What can hang from each mark
zusad: filav gebu
tutob: filav gebu rurig zusad
gebu: fipiv rurig tutob zusad
fipiv: rurig
rurig: filav fipiv gebu zusad
filav: fipiv rurig zusad

Every row comes from one small tree of marks. The marks that hang from a mark follow it in brackets, in alphabetical order. Every link used is in the known rows. Which tree was each row made from?
Known rows
fipiv(rurig(gebu)): [-21   1 -14  16  16   6  24 -11 -11  11  -5  -9  23 -19  -6 -19   8   5
   8   3   5  -6  15  -3 -12   4  13 -14  -7 -19 -17  27  -4 -22  12  13
  -7  -8 -15]
gebu(tutob(rurig(filav fipiv) zusad)): [ -8 -14  22 -19  26  17  22  -1  -7  14  17  16   5 -42   5 -20 -15  -6
  37  10   1 -23  17  21  28  -4  10 -21   2  -5 -34  24   3  24  11 -10
   3 -40 -22]
fipiv(rurig(filav)): [  2   2 -12  14  18  22  25  -1 -13  15   5   7  32 -26  -1 -19  13   4
  21   5   6 -11  15  -2   9   7   8 -14  -1 -20 -16  25  -7 -10 -19  15
 -11 -17  16]
gebu(fipiv(rurig)): [ -1  -1  -3  19   9  15   2   3  -6  14  -2 -14  25 -28   3 -19   7   6
  13 -12  12 -13  19   2 -15  13   6 -10  -8 -12 -23  18  -9 -24  -2  12
  -7   4  17]
fipiv(rurig(filav gebu(tutob) zusad)): [-22   7 -10   3  17  22  39   2  -3  10  10   8  14 -22  13 -19   2 -11
  21  10  -6 -12   8   1  15  18  11 -16  10 -22 -18  35  16 -14 -11   6
  -8 -36  -4]
tutob(filav rurig): [ -4 -16  16  -8  18  15  18   2  -8  36   3 -12  14 -18  -6  -9  -3   4
   6  -3   6 -21  10  25   9   2  12 -29 -18  -6 -33  20  -1  31  14   1
 -13 -10 -18]
rurig(filav): [ -1  -1   3   0  16  20  22  -6 -16  13  12   4  18 -16  -3 -14   7   2
  25   2   4  -4   5   5  15   5   9 -14  -7 -23 -23  24  -3  12 -20  -1
  -2 -20  15]
filav(fipiv zusad(gebu(rurig tutob))): [ 36 -12  -5 -30  12   7  31  -7  -5  -8  -1  16  23 -13   0 -14  15  -4
  31  10   7  -3  24   9  17 -12  21   0  -7   2 -26  28 -10  13 -24 -11
   4  12 -16]
filav(zusad): [ -1 -10  -9  -8  16   7  26  -8 -11  12  -3   1  27  -7  -6 -17  18  -3
   9   7   7   3  20 -13   0  15  12 -13 -13 -15 -28  21 -12   3 -20  -4
   1  -7   1]
rurig(fipiv): [-19  -4   7  -3  17   6  23  -6 -13  15   1  -4  24 -16  -5  -9   5  -1
  24   6   4  -2   0  -5   4  -2  12   0  -7 -25 -23  25  -4  -5   5  -2
  13 -14 -22]
rurig(gebu(fipiv)): [-22  -2   9   9   6  11   2 -15  -5  10   8 -23   3  -9   0 -22  -4   2
  15 -10   4  -5   8   7 -14  10   6 -14 -13 -22 -27  21   4 -10  14   1
  -3  -6   3]
gebu(fipiv(rurig) tutob zusad(filav)): [ -6  -3  -2  24  10  12  -5   3 -13   5  10  -1  19 -78 -10 -34  -6  -2
 -11 -39  15 -25  24  13 -12  -1   4  -4  10  -7 -28  17   1 -16  -3  -3
  -6  17   2]
zusad(filav(rurig(fipiv)) gebu): [-21 -10  -1 -22  24   0  26  -9 -35   9   7   8  36 -33 -22   6  12  20
  10   2   0  14 -15 -25  19 -15   7   3 -12 -29 -10  18 -19 -10  -9  -3
  18  -5 -30]
tutob(gebu(rurig) zusad(filav)): [-28 -23  16   6  15  -6   6   6 -14  -9   7  -2  14 -34 -19 -18  -1 -14
 -11 -13   4 -27  16  30 -16  -3  10 -34  -1 -14 -42  11 -10  18   0  -9
 -31   2  -4]
fipiv(rurig(filav gebu(tutob zusad))): [ -6   4  -8  14  17  11  25 -14 -15   6  10   9  10 -62   0 -27  -6   6
  17 -14   3 -18  26   7   7  -6  14 -15   9 -16 -24  34  15 -11  -3   4
  -8 -19  -8]
tutob(gebu rurig zusad): [-27 -26  22  -4  17   3  12   6 -16   5   2  -4  16 -41  -6   4 -14  -9
  12  -8   3 -18  16  30  -7   0  13 -41 -12 -11 -44  10  -6  19   6  -4
 -27 -16   7]
fipiv(rurig(zusad)): [-23   2 -12  12  13  18  26  13 -11  15  -5  -2  32 -19   2  -4  14   0
  12   4   5  -9   5  -2  -5  16   9 -10  -6 -21 -19  26  -4 -13 -17   1
  -6 -16   3]
fipiv(rurig(gebu zusad)): [-38   5 -14  12  13  13  26   2  -8  12  -5 -10  20  -4   3  -9  11  -3
   9   6  -2  -8   1  -6 -13  17  12 -16  -8 -26 -17  28   5 -21   1   5
  -8 -21  -9]
gebu(tutob): [  6  -6   7   0  11   7  26  -1 -12   6   3   6  23 -42  -3 -21  -5   0
   9  -3  10  -4  17   8  11   1  15  -9   6  -5 -23  31   1   8 -10  -9
  -2  -1  -9]
fipiv(rurig(zusad(filav gebu))): [-16   4 -19   0  14  21  15  13 -20   4   2  -5  37 -17 -11   6  22   5
   0  -5  -4  -2  -8  -2   0  12   1  -5 -12 -21  -4  16 -15 -17 -30  -3
   4  -5  -5]
zusad(filav(rurig)): [-24 -15  -2  -6  21   3  29  -8 -36  16   6  12  31 -42 -27 -16   6   8
  -9  -3   6   5  -2 -15   8  -9  11  -8  -1 -26 -19  21 -17   4 -13  -5
  -6   1  -8]
tutob(rurig zusad): [-15 -18  17  -7  19  14   3  -1 -13  15   1  -9   9 -34  -8 -17  -4   7
  14   1   5 -16  21  27  -2  -2  12 -29 -20  -8 -34  14  -9  26   8 -13
 -12 -13 -10]
gebu(rurig): [  0  -6   9  10  12   3   5   0  -3  10  -1  -5  12  -8  -7 -20   5  -7
  12  -2   8 -12  15  17  -7  -4  14 -13  -9 -10 -27  30   0  17  -6 -10
  -7  12 -10]
filav(rurig(fipiv gebu) zusad): [-37 -14  -7 -23  24  -9  50 -23 -22  17  -1   7  20  -8  -7 -13   9   4
  23  26  -2  12   4 -42   9   3  22 -10 -13 -29 -24  27  -6 -16  12   4
   9 -30 -35]
rurig(filav fipiv gebu zusad): [-45   5   4  -9  20  19  37  -4  -6  17  17  -2   6  15   7  -6   5 -11
  41  21 -14  -3 -18  -4  12  10   7 -11  -7 -40 -19  29  14  -8   3  -2
  13 -51 -16]
fipiv(rurig): [ -3  -1 -11  16  15  13  18   2 -14  12  -6   0  35 -29  -4 -15  12   7
   8  -1   8 -10  18  -1  -7   5  10 -10  -6 -15 -18  24 -12 -17  -7   9
  -8   1   1]
tutob(gebu rurig(filav(fipiv) zusad)): [-26 -14  12 -16  13  23  41  11 -19  13  13  19  22 -10   2  20  -7 -42
  44  12  -4 -14 -12  29  17   0  12 -25  -4 -32 -37  15   4  18 -16   6
 -21 -40  35]
tutob(filav(zusad) gebu): [-10 -28   3 -15  13  -4  46   1 -12  17   3  -5  30 -14  -1  -3  13  -1
   5   0   6 -15  18   0   3  18  16 -37 -13  -8 -43  13  -9   6  -7  11
 -25 -19   5]
filav(rurig zusad(gebu(fipiv tutob))): [ 15 -17  -1 -29  12   3  24  -7 -15   4   5   9  24 -41   7 -10   6  18
  21  -8   9  15  19 -24  17  12  17 -11 -12  -1 -20  25 -11  -7 -33  -6
   7   4   7]

Write each row's tree
[  1  -5  -8 -12  13  20  35  14  -3  16   1  -4  31 -35  11   3  16  31
  13  -2   3 -16   8   9  17  14   9 -18 -11   2 -16  29   3  -6 -19   3
  -4 -13 -20]
fipiv(rurig(zusad(gebu(tutob(filav)))))
[ -8  -2   0  28  10  12  -6   0  -8  12   0 -15  17 -58  -1 -17   2  17
  13 -30  12 -20  23   9 -21  -2   8  -8 -14 -12 -31  16   0 -20  -4   2
  -9   9  16]
gebu(fipiv(rurig) zusad)
[-39  -1   9   1  19   9  15  13  -4  13  10   1  13   9  -9 -12   8 -30
   8   4  -5 -19 -12   8  -3   3   6  -3  -5 -28 -26  24   2   9   3 -18
  10  -9 -35]
gebu(rurig(fipiv zusad(filav)))
[  2 -23   1 -34  17   9  26  -9 -15  26   5 -12  24 -22   1  -3  20  41
  20  -6   9   6   9 -22  13  15  14 -26 -35  -5 -25  16 -15   0 -18   4
  -1  -6   3]
tutob(filav(rurig zusad(gebu(fipiv))))
[  7  -4 -22  -1  20  17  32  -4 -14  16   1  14  34 -13   2 -22  24  -4
  22  11   6  -6  24 -17   8  21  13 -19  -8 -19 -21  22 -14 -13 -30  13
  -7 -23  19]
fipiv(rurig(filav(zusad)))
[-23   3  -4  17   6  23   6  17  -1  14   1 -12  24 -16  11  -8   9   0
  20  -9   7 -13   6   1 -15  24   3 -14 -12 -18 -24  19  -1 -23 -14   3
  -7  -9  20]
gebu(fipiv(rurig(zusad)))
[-12   1   7  -8   5  23  -1  11  -2   6   7 -21  13  -5  10  12   9  10
  31 -12   2   4  -7  10  -4  18   1  -7 -28 -19 -17  16   2  -4 -30 -13
  10  -6  20]
rurig(zusad(gebu(fipiv)))
[ -2 -14   5  -7  12  20   1   5  -4  13   3 -32  19 -39   5 -14  18  57
  18 -16  11 -23  22  18  -7   9   2 -29 -34   4 -28   6 -14 -14   7  10
 -13  -6   3]
tutob(filav zusad(gebu(fipiv(rurig))))
[ -8 -17   6  -7  18  -6  33   1   0   5  11  18  18  11   6  -5   5 -41
  35  11  -1 -15  12  -4   8  11  14 -25  -4 -23 -39  25   2   4 -12   7
  -7 -29  -1]
tutob(gebu(rurig(filav(zusad) fipiv)))
[-13 -28  11 -12  16 -17  39   5   4  16   4  -1  22   7   3  -5  11 -16
  18   7   4 -26  15   2  -1  11  16 -33 -11  -9 -46  22   1   6  10  10
 -16 -15 -28]
tutob(filav(zusad) gebu(rurig(fipiv)))
[ -7 -11  16 -28  26  21   8  -4 -11  12  15  -5   9 -21   5   5   0  12
  46   8  -5  -6   2  18  23  -8   7 -18 -25 -14 -23  14  -8  17   0  -5
  14 -38 -13]
tutob(rurig(filav fipiv) zusad(gebu))
[-26 -28  13 -34  21  11  55 -15 -35  25   2   9  27 -58 -17 -25  19  53
  25  17  11 -12  12   5  19 -31  17 -21 -22 -10 -40  12 -19  14  14   4
 -26 -17  -8]
tutob(filav(fipiv rurig) zusad)
[ 13 -14  24   1   9   7   4   3  15  20  12 -13   0 -25   9 -36  -7   3
  12 -17  16 -33  26  28   1   8  10 -23  -4  10 -38  28  10  21  12  -3
 -16   9 -13]
gebu(fipiv rurig tutob(filav))
[-30   2 -16  14  16  19  20  16 -17  14   3   3  34 -20 -14 -12  18  -9
  -8  -4   2 -13  -3  -2  -7  15   5  -9   0 -25 -16  20  -9 -12 -17  -3
  -7 -10  -1]
fipiv(rurig(zusad(filav)))
[-59 -30  14 -12  23 -15  39  -5 -40   2   7  15  33 -58 -25  -3  -1   8
   2   3   0  -6  -3 -11   4 -14  11 -22  -1 -27 -35  10 -15  -8  10  -2
 -16 -22 -16]
tutob(gebu zusad(filav(rurig(fipiv))))
[ -8  -4 -10 -13  19  13  32 -19 -10  13  10   2   8   7  -2 -23  15  -9
  22  14  -2   1  13 -11   9  18  13 -24 -10 -27 -23  24   0   0 -15   3
  -1 -35   3]
rurig(filav(zusad) gebu)
[-50 -11  14 -12  27   5   7 -11 -18  16  11 -11   0 -18 -22 -22  -6 -10
   4   5  -4 -18   2  16  -3  -4   5 -22 -11 -21 -32  13  -2  10  43 -10
   3 -26 -49]
tutob(rurig(fipiv gebu) zusad(filav))
[-50  -9   1 -11  26  -6  37 -20 -32  17   9   7  20 -25 -27 -17   2   3
   3  12  -4   7 -10 -25   6 -10  13  -4  -2 -35 -17  24  -6 -12  23   1
   8 -17 -43]
zusad(filav(rurig(fipiv gebu)))
[-41  -8   5 -16  16   5  48  -7 -20  11   4  13  12 -35  -1 -12  -8   5
  13  11  -3   6   0 -13  14   5  20 -15   5 -20 -20  36  10   2  -6 -11
  -6 -23 -20]
filav(rurig(gebu(tutob) zusad))
[ -9  -3 -17  -2  16  10  43 -14 -25   4   4  16  33 -41 -21 -37   8  -9
  -3   8   7 -15  14   4   4 -15  13   4  17 -16 -19  23 -11 -21  19  13
 -12  -3 -25]
zusad(filav(fipiv(rurig(gebu(tutob)))))
[-34  -8   8  -4  11   2  16 -18 -17  16   4 -11  11 -26  -5 -21  -6  16
  16  -4   4   6   4 -14  -6   1  15 -17 -14 -23 -24  23  -1 -12  12   2
  -6  -7   2]
filav(rurig(gebu(fipiv)))
[ -7 -12  15  -5  12  12 -26   3  -4  -6  12 -23   1 -20 -12 -22   8  14
   6 -24   5 -19  14  29 -13  -1   1 -18 -24  -7 -30   7 -12  13  -6 -18
  -2  15  -2]
tutob(zusad(filav gebu(fipiv rurig)))
[-16 -11  16   0  23   4   8   0 -18  17  13  12   7 -61 -18 -15 -20 -22
  -1 -19   2 -23   9  21  10 -18  10  -2   9 -10 -32  24   8  19  13 -20
  12  -2 -43]
gebu(tutob(rurig(fipiv)) zusad(filav))
[ 21  -3 -28  -9  18  20  26  -3 -11   7   3   5  36  -9   6  -4  26  11
  28   6   2   4  16 -16  14  18  10 -15 -19 -16 -10  21 -17 -15 -41  11
   4 -18  17]
fipiv(rurig(filav(zusad(gebu))))
[ -4 -29   1 -25  13   4  61  -3 -20  14   1   7  38 -14  -7  -5  18  -3
  20  14  12 -15  12   4   6  -3  18 -25 -12 -15 -44  11 -12   3  -3  14
 -27 -19   8]
tutob(filav(fipiv zusad) gebu)
[-18  -1   9  -6  17  -1  34 -14  -9   7   7   0  12 -22   0 -21  -7  -3
  18  10  -1  -4   7  -3   9  -3  16  -2   7 -18 -22  35  10  -8  25  -3
  11 -20 -44]
rurig(fipiv gebu(tutob))
[-11   0  -2 -13  15  20  40 -22 -21  10  11   6  14  -7 -11 -21   9  -2
  38  19   2  -3  -1   9  12 -17  13  -5  -4 -35 -24  23   1   0   6  10
  -7 -28   8]
rurig(filav(fipiv) gebu)
[  8   5 -12  -8  15  27  32  12  -6   3  10  11  30 -30  16   5  10   7
  31   2  -1  -3   5   3  25  16   7 -11   1 -13  -6  32   1 -11 -46   0
   2 -24   9]
fipiv(rurig(filav zusad(gebu(tutob))))
[ 12  -3  14   4   4   9 -19   1   6   2   6 -23   7  -4   5  -6   4   4
  25 -19   8  -7  12  21  -7   3   6 -11 -25  -6 -22  20  -1   7 -14  -9
   5  21   6]
zusad(gebu(fipiv rurig))
[ -6  -6  21  22   5   3 -21   1   3   8   4 -21  -6 -36  -2 -22  -6   1
  16 -32   9 -24  20  26 -20  -9   9 -13 -18  -9 -39  21  10  12  -3 -16
  -7  21   5]
gebu(fipiv rurig zusad)
[-10 -15  23  17   2  -6  -3   7   4  -1   5 -12  10 -12   4  -6 -12 -24
  17 -22  10 -22  14  20 -19  11  10 -26  -7 -14 -42  18   5   2  -1   1
 -23  11  19]
tutob(gebu(fipiv rurig))
[-11  -4 -14  12  16  16  23  -5 -33   7  -1  10  37 -64 -25 -23  18   5
   0 -13  10 -19  10  12  -9 -33   8   8  -1 -25 -28  12 -15 -13   1   4
 -11  11  -2]
gebu(zusad(filav(fipiv(rurig))))
[-13 -29   7 -46  19  13  48 -13 -34  16   2   2  30 -55 -13  -7  25  68
  33  17  10  -2   4   3  24 -34  16 -16 -35  -9 -27  12 -21  12   1   3
 -17 -13 -12]
tutob(filav(fipiv rurig) zusad(gebu))
[ 31  -1  13  -5   8  16  -8   1  10  -1  19  -3   1 -17  16 -16  -6  -5
  35 -18   6 -12  17  24  17   7   8 -12  -5  -3 -21  28   9  14 -25  -9
   4   5  12]
zusad(gebu(fipiv rurig(filav) tutob))
[-11 -14  14  -9  23  24   5  -2 -13  17  11   2   5 -31  -4 -18  -3   2
  28   4   2 -18  16  27  13   1   8 -33 -17 -13 -34  14  -3  33  -3  -6
 -13 -30  11]
tutob(rurig(filav) zusad)
